Each row was made from one walk, in order. Every step used is in the known rows, and no mark comes twice. Write each row's walk.
Known rows:
gomep, mevat: [ 18   0  -7  22 -65 -32  22 -16 -34   0  31   8 -20   7  27  32  -6 -22
  47   6 -24 -74 -28 -30   0  26  11 -19   0 -26  42 -22   0   5 -63 -12]
fego, mevat, zudu, gunip, gomep: [ 29 -44 -31 -51 -37 -37  58   7 -47  44  17  14 -48  -2  18  28   6  39
  56   5 -20 -22  11  -3 -21   5 -12 -23  19 -53  16  29  18   7  10  -7]
zudu, gunip, litive, mevat, fego: [ 18  27 -17 -53 -36 -39  52 -16 -49  30  56 -49 -48 -22  28  26  33  44
  57  30 -28 -62 -15 -18 -14 -10  57  31  -1 -42  46 -71   9  27 -80  12]
gunip, fego, mevat, litive: [ 17 -23   3 -30 -40   8  34   3 -19  20  31 -19  -9   0  22  38 -39 -30
  41  37 -60  -3 -30  -5  29  30  -6  20  54 -35  58 -38  46  54  22  -2]
mevat, fego, gunip, litive: [ -2 -14 -10 -40 -35 -30  66  18 -79 -27  60 -70 -16  29  16  -1   0  14
  11   7 -80 -30 -28 -51 -42  20  21  12  14 -60  42 -71  30  35 -24 -27]
litive, gunip, fego: [ 35  -6 -30  30 -15 -40  26 -31 -14   0  44  10 -11   8  27  64  -1 -26
  67  34 -11 -37 -38   4   0 -14  12  -5   5 -49  27 -41 -11  41  -1 -13]
lege, kave: [  5 -21 -13 -39 -18  13  11 -62  11  14  39  19 -36 -15  52  66  12 -58
  25  11 -40 -45 -32 -38  24  -9   4   4  22 -46  11   5   2  -3 -56 -25]
litive, mevat: [ 43   5   2  41 -53 -42  30 -32 -27   1  47   0 -29  -9  38  60   8 -37
  55  28 -16 -64 -13  -9  -6   0  -4   4  38 -13  -8 -46 -15   7 -41 -13]
zudu, mevat, gomep: [ -1 -30   9   0 -40  23  61 -27 -39  39  33  15  -9 -33  47  14  38  10
  28  45 -28 -37   9 -29   0  19  40  14  11 -44  40  27  -1  14 -33   8]
gunip, gomep: [ 44 -42 -25  18 -73 -44  39 -13 -50  17  67  25 -41 -13  35  47  20 -26
  38  20 -49 -45 -18 -42  -5  16   0 -31  37 -33 -20 -11 -10   0   0  10]
zudu, mevat: [ 15   1   6   7 -56   3  22 -23 -52  35  30   0 -11 -32  44  41  15 -21
  51  27 -42 -41   5 -39 -14  25  25   2  12 -52  42   5   1   2 -38   0]
zudu, gunip, gomep, mevat, fego: [ -3  -9 -33  -1 -62 -50  68   2 -47  45  44  -3 -41  -9  22   6  28  27
  41  13 -24 -64 -34 -42   3   2  40 -41 -17 -37  40 -38  -8   9 -83  30]
mevat, gomep: [ 13 -50   8  -6 -29   3  60 -15 -21  -2  36  26 -26 -15  36  24  23   5
  10  32 -22 -38 -14 -28   3  14   4  -2  12 -30  12   8   4  18 -21   1]
gunip, litive, mevat, zudu: [ 50  -7 -21 -29 -35 -48  19 -18 -50 -12  70 -21 -14  29  14  22  24  22
  78  33 -36 -73  -9   4 -12   6  40  44  22 -56  10 -19  30  17 -26 -49]
mevat, litive: [ 25  -8   7 -40 -49   5  38 -30 -37   8  26   8  -8 -27  36   8   0 -12
  36  23 -29 -41 -27 -20  18  28   2   5  30 -26  27 -25  39  39 -34   7]
mevat, zudu, gunip: [ 13  -6 -12 -59 -10  -5  38  -4 -33  27  -8  18 -29  -5  14  20  17  39
  64  14  16 -33 -10  12 -20  -4   3  -7 -23 -59  42  21  15  -2 -44 -18]
gomep, lege: [ -5 -15  12 -12 -59 -31  31   3 -43   5  38   6 -24 -13  36  54 -11 -43
  48   8 -38 -52 -17 -29  -5   5 -39 -32   3 -18  30  14 -14   5 -59 -23]
fego, gunip, litive, mevat: [ 35   4 -15   2 -65 -56  48  -5 -70 -28  78 -55  -7  17  30  36 -14  -5
  42   5 -43 -66 -10 -24 -37  10  17  26  50 -36  20 -62  21  26 -20 -48]
fego, gunip, zudu, mevat, gomep: [-24 -26  10  17 -61  -9  92  11 -66  -4  45 -63  21   4  38   4  36  42
  32  25 -24 -27  18 -28  -6  11  21  37  45 -60  41  11  12  26 -19 -40]
litive, gunip, fego, mevat, gomep, lege: [ -2 -62  -5   8 -16 -35  72  -3  -5  16  32   3 -23   3  35  61 -24  -3
  45  40 -27 -36 -15  14  13 -10 -29  -9   5 -19  43  17  -9  66   3 -21]
fego, mevat, gomep, lege, kave: [-37 -67  16 -60 -16  22  61 -28  15  32  28  12 -44 -21  63  52  -7 -41
   1  17 -47 -38 -11 -41  34 -17 -35  -3  23 -23  20  63  -2  16 -46 -32]
zudu, mevat, litive, gunip: [ 41  10  -8   1 -39  -1  53 -53 -59  46  12  -1  18 -47  54   6   7  13
  75  39  -8 -46  -4  -5   7   0  29  16  -1 -52  46 -13  24  45 -55  10]
kave, lege: [  0  21  18  10 -51 -19  22  -9 -63   3  32  21 -51 -13  18  60  12   0
  52  -4 -21 -49   6 -51 -10  32 -22  -7  34 -49  32  -2 -12 -32 -28  -2]
gunip, gomep, lege: [  9 -50 -14   6 -86 -45  44   3 -55  26  72  20 -34 -15  37  57   7 -39
  39  14 -56 -57 -16 -45   5   6 -32 -53  22 -19  -7  12 -29   6 -27  -8]
zudu, gunip, gomep, lege: [  1 -29 -22 -37 -78 -42  58   8 -59  58  47  21 -52 -45  40  52   6   4
  52  -2 -21 -58 -11 -28   0  -6 -24 -59  -3 -29  15  22 -27   2 -58   3]
fego, mevat: [ 27 -32   7   1 -48 -32  32  -7 -22   4  15  -9 -48 -14  36  59 -22 -36
  26   6 -46 -19  -9 -34 -14  29 -28 -10  38 -29  30 -17  14  15   0  -7]
litive, gunip: [ 49 -10 -16  21 -31 -54  39 -48 -30   4  13  17 -27 -22  44  48   7  -8
  53  18   1 -46 -21 -13 -23  -8  -8 -11  -5 -37   5 -22  -8  24 -31  -6]
fego, mevat, gomep, lege: [-16 -67  26 -19 -52 -15  73  10 -24  11  20   9 -36 -17  43  43 -14 -11
  11  19 -41 -34   2 -28   3  13 -45 -22  20  -7  28  37   2  28 -18  -9]
gunip, fego: [ 16 -10 -13  11 -31 -11  11 -15 -13   3  58  11 -14  14  20  61  -2 -43
  47  34 -45 -29 -37 -15  12  20  13   1  27 -41  35 -35  -2  16  -4 -13]
fego, gunip, gomep: [ 23 -52 -23  22 -71 -45  65  12 -72   0  60  -7 -14  13  26  41 -11 -24
  24   4 -41 -35 -13 -44 -24  14 -22 -37  48 -39 -18 -31  -2  13  20 -23]
zudu, mevat, fego: [ -7   1  16   3 -37   2  54 -16 -49  30  31 -29 -21 -16  40  17  32 -11
  36  52 -58 -34  -6 -51  -4  13  30   8   4 -53  49 -32  -3   8 -61  15]
litive, gunip, zudu, mevat, gomep: [ 14 -19  -5  28 -41 -41  79 -45 -47  15  47 -23  -3 -25  56  17  58  68
  65  41   2 -44  18  -5   6 -11  44  42   6 -62  31   9  -2  35 -43 -15]

Which walk is each row?
[ -2 -37  -1  -9 -64 -38  86  14 -72 -17  84 -40   0  10  34  19 -10   4
  32  16 -39 -76  -8 -15 -17  -2  -4  15  32 -19  28 -11   8  41 -41 -54] -> fego, gunip, litive, mevat, gomep, lege
[ 22  -1  11  32 -29 -44  49  -7 -28   1  49 -23 -39   0  33  36  28 -27
  44  54 -36 -52 -18 -25  -2 -12   0  11  33 -20   2 -71 -17  17 -57   9] -> litive, mevat, fego
[-25 -50 -27 -21 -55 -13  60 -11 -45  21  71   0 -17   5  47  66 -12 -59
  20  -8 -65 -51 -25 -52   2 -26 -42 -42  39 -44  -6  28  -8   2 -36 -61] -> fego, gunip, gomep, lege, kave
[ 25 -38 -40 -42 -34 -32  50   1 -49  42  22  30 -33   0  11  21  34  43
  70  18  -6 -38  -3  -2 -13  -8  10 -24  -3 -58   5  24   6   0 -15  -3] -> mevat, zudu, gunip, gomep
[ 40 -36 -29  13  10 -43  34  -6 -13   2  13  -4 -10  44   9  49 -16   1
  85  36 -23 -15 -13  29  -9 -10 -13  12  13 -59  30  -6  17  47  31 -38] -> litive, gunip, fego, mevat, zudu
[  9  -1  -5 -71 -26  16  48  -3 -16  55   2 -12 -18 -27  24  39 -38  -1
  50  19 -22  -6 -26  12  19  20   4   7  26 -42  86 -30  52  50  -5  10] -> zudu, gunip, fego, mevat, litive
[ 42 -23 -22  31 -17 -53  34 -23 -13  12  21  -5 -25   6  31  74 -27 -29
  59  26 -25 -11 -23   1  -6  -6 -11   0  17 -38  35 -39   3  49  26 -17] -> litive, gunip, fego, mevat
[  4   5   6  20 -72 -32  32 -17 -54  13  53 -48  -3 -15  42  38  45  10
  67  21 -41 -38  15 -35   8  13  28  29  31 -68  43  -2   2   1 -45 -19] -> gunip, zudu, mevat
[-44 -34  11 -40 -29  54  54 -45 -11  62  48  12 -11 -40  70  39  28 -29
  30  35 -46 -55  -2 -42  37 -22  22  11  -3 -51  45  84 -13   4 -96 -33] -> zudu, mevat, gomep, lege, kave
[  6  -2   4  49 -29 -46  84  12 -53 -19  45 -50 -12  25  25  19  -2 -34
  31  33 -33 -44 -18 -26 -30 -13 -21   7  45 -18   0 -83  -6  25 -36 -18] -> litive, mevat, fego, gunip
[ -5 -35 -26 -52 -52 -37  56  19 -64  48  37  23 -35  -6  17  29  15  25
  79   7 -12 -56  -1   0  -9 -16 -26 -44 -14 -42  14  58 -17   1 -46 -18] -> mevat, zudu, gunip, gomep, lege
[ -8 -24   3  -2 -20 -27  77  25 -54 -22  22 -43 -11  23  20  15  -5  -7
   8  24 -51 -16 -25 -46 -32   5 -25 -14  25 -39  22 -58  10  21 -22 -16] -> mevat, fego, gunip
[  6 -58   2  -7 -23   3  49   8  -2   7  37   6 -31  13  24  52  -7 -19
  17  47 -49 -11 -21 -11  17  28   3  18  38 -30  40  -8  19  41  29 -11] -> gunip, fego, mevat, gomep
[ 15 -43 -42  26 -65 -42  64  29 -72 -14  52  -6  16  65   1  -1  -8  13
  61  -1 -29 -63 -21 -16 -22  14   0 -24  16 -56   7   1  17  16  -9 -49] -> fego, gunip, gomep, mevat, zudu
[ 28  13 -15 -14 -18 -25  45 -13 -34  27  14   8 -31   0  19  36  17  34
  91  29  28 -58   0  27 -17 -27  11  10   1 -41   7   0   4   5 -59 -22] -> litive, mevat, zudu, gunip
[ 29 -23 -30 -24 -68 -36  51 -15 -52  55  39  29 -49 -40  36  46  16   9
  46   9 -18 -41 -13 -31 -10   4   7 -41   6 -34   9  -7  -6   0 -30  18] -> zudu, gunip, gomep
[ 13 -16 -17  11 -40 -22  23   2 -31  -9  26   8   4  42   4  11   4   0
  75  17 -15 -72 -25  -2  -1  16  16  -5 -12 -48  34  13  22   5 -56 -32] -> gomep, mevat, zudu
[-11 -53 -24 -30 -57 -12  32 -36 -17  37  84  24 -32 -15  52  69   8 -60
  35   5 -59 -66 -28 -55  33 -20 -19 -34  26 -36 -11  42 -29  -6 -56 -29] -> gunip, gomep, lege, kave
[ -8 -54 -16  13 -85 -50  71  27 -79   3  62  -9  -9  12  31  47 -29 -29
  34  -4 -55 -45 -12 -40 -26   3 -55 -58  37 -23  -3   1 -18  14 -10 -36] -> fego, gunip, gomep, lege
[ 27  10 -22 -90 -45 -21  29 -31 -52  31  33 -10 -37 -40  29  36   5  41
  49  -7 -29 -50 -10 -28 -21  18  50   2 -14 -52  60 -22  29  13 -54  -6] -> zudu, gunip, litive
[ 32  -4 -18 -54 -40 -22  62 -34 -39  35  56  -7 -41 -38  40  23  36  65
  45  25  -4 -69  -2   1 -11   4  62  33   6 -35  30 -20  14  27 -60  -6] -> zudu, gunip, litive, mevat, gomep
[ -9   6   2  26 -73 -35  55  11 -80  -6  45 -73  18   6  36  27  17   3
  55   6 -37 -25  16 -35 -22  12  12  21  44 -71  41 -20   8  11 -26 -42] -> fego, gunip, zudu, mevat
[ 39  -2 -24  -6 -16 -12  43 -42 -19  17  36   5  16  -4  28  29 -16 -11
  68  41 -19 -32 -45  22  24  -2  22   6  13 -41  33 -41  25  69 -14   1] -> mevat, litive, gunip, fego
[ 33  13 -30  24 -35 -22  46 -37 -19  12  38  -1  21  10  18  23 -23   0
  79  34 -14 -67 -56  17  29  12  38   6 -14 -39  63 -52  26  67 -51  -3] -> gomep, mevat, litive, gunip, fego
[ 24 -18 -15 -39 -55 -30  43  -1 -75 -23  57 -42 -11  14  22  24 -21   5
  25 -10 -59 -40 -20 -44 -40  30  17   8  23 -54  38 -46  31  27  -4 -37] -> fego, gunip, litive
[  4 -52 -16  25 -51 -52  88  28 -71  -5  58 -29 -25  22  22  11  11 -13
  10  26 -63 -24 -27 -58 -30  -1 -19 -32  39 -42  -9 -57  -2  22   3  -4] -> mevat, fego, gunip, gomep
[-24 -38  22 -11 -57  16  68  -7 -52  41  38   6  -7 -38  52  24  15  -2
  39  40 -40 -55   8 -31   9  10  12  -8  -4 -33  50  55  -9  15 -65 -17] -> zudu, mevat, gomep, lege
[  0 -14  -2  21 -62 -50  53  15 -60 -39  49 -58   4  27  25  33   8  -2
  35  -2 -30 -28 -14 -24 -21  12 -22   6  47 -51  19 -33  11  20  -5 -44] -> fego, gunip, zudu
[-10 -35  -7  57 -69 -74  99  44 -79   4  82 -46 -16  16  31  38   1 -33
  37  36 -54 -65 -13 -31 -14 -24 -40 -31  44 -15 -22 -49 -37  29 -41 -27] -> litive, mevat, fego, gunip, gomep, lege
[-45 -68   0 -45  -4  33  43 -15  35  31  51   4 -37  11  49  71 -15 -58
  13  32 -60 -30 -30 -21  54 -11 -17   8  30 -30  42  49   5  35 -25 -49] -> gunip, fego, mevat, gomep, lege, kave
[  9   6  13 -29 -60  29  47 -32 -55  46  25 -10  11 -42  43   3   8  -5
  56  32 -41 -34  -8 -26  17  28  33  14  21 -49  54   2  37  27 -51   6] -> zudu, mevat, litive
[ 48 -34 -58  45 -46 -74  47 -24 -49  10  46  28  -6  39  15  11  20  35
  89  16   0 -83 -18   1 -14  -6  19 -21 -19 -53 -11   4  -8  26 -32 -17] -> litive, gunip, gomep, mevat, zudu
[ 16 -40 -16 -16  -9 -11  20  26  -5  -6  31  -8 -17  53   0  47 -13 -18
  60  37 -46 -11 -21   7   6  14 -12  15  30 -54  43   2  21  23  35 -37] -> gunip, fego, mevat, zudu
[ 37  -1 -14   3 -46 -57  55 -42 -38 -12  38 -28   6 -23  41  10  24  45
  68  17  -3 -46 -18   5  22  -4   3  25  25 -49   9 -38  32  56 -41  -6] -> mevat, litive, gunip, zudu
[ 23 -44   1 -18 -17 -24  31   7 -28  -4   1   2 -32  28  17  29  -4  -6
  51  16 -36 -18   4  -7 -19  17 -29  -2  20 -43  21  12  34  14  15 -26] -> fego, mevat, zudu
[-15  -2   9  15 -37  -4  78  12 -73  14  20 -61   7   5  32   4   5  -8
  24  35 -56 -19   4 -51 -26   4  12  -2  15 -57  51 -42   7  20 -39 -17] -> zudu, mevat, fego, gunip
[  1 -36  19  28 -52 -28  67  -4 -28   8  59   6 -21 -16  46  45  10 -15
  43  45 -13 -80  -7  -2  13 -14 -23  -3  24  -2  -1  16 -27  26 -62 -21] -> litive, mevat, gomep, lege
[ -8 -10  -3  12 -47 -32  46  -4 -30  -3  35 -18 -20  15  18   8  11 -10
  28  25 -44 -60 -41 -42  -2  16  25 -15 -10 -32  49 -49   0  13 -79   0] -> gomep, mevat, fego
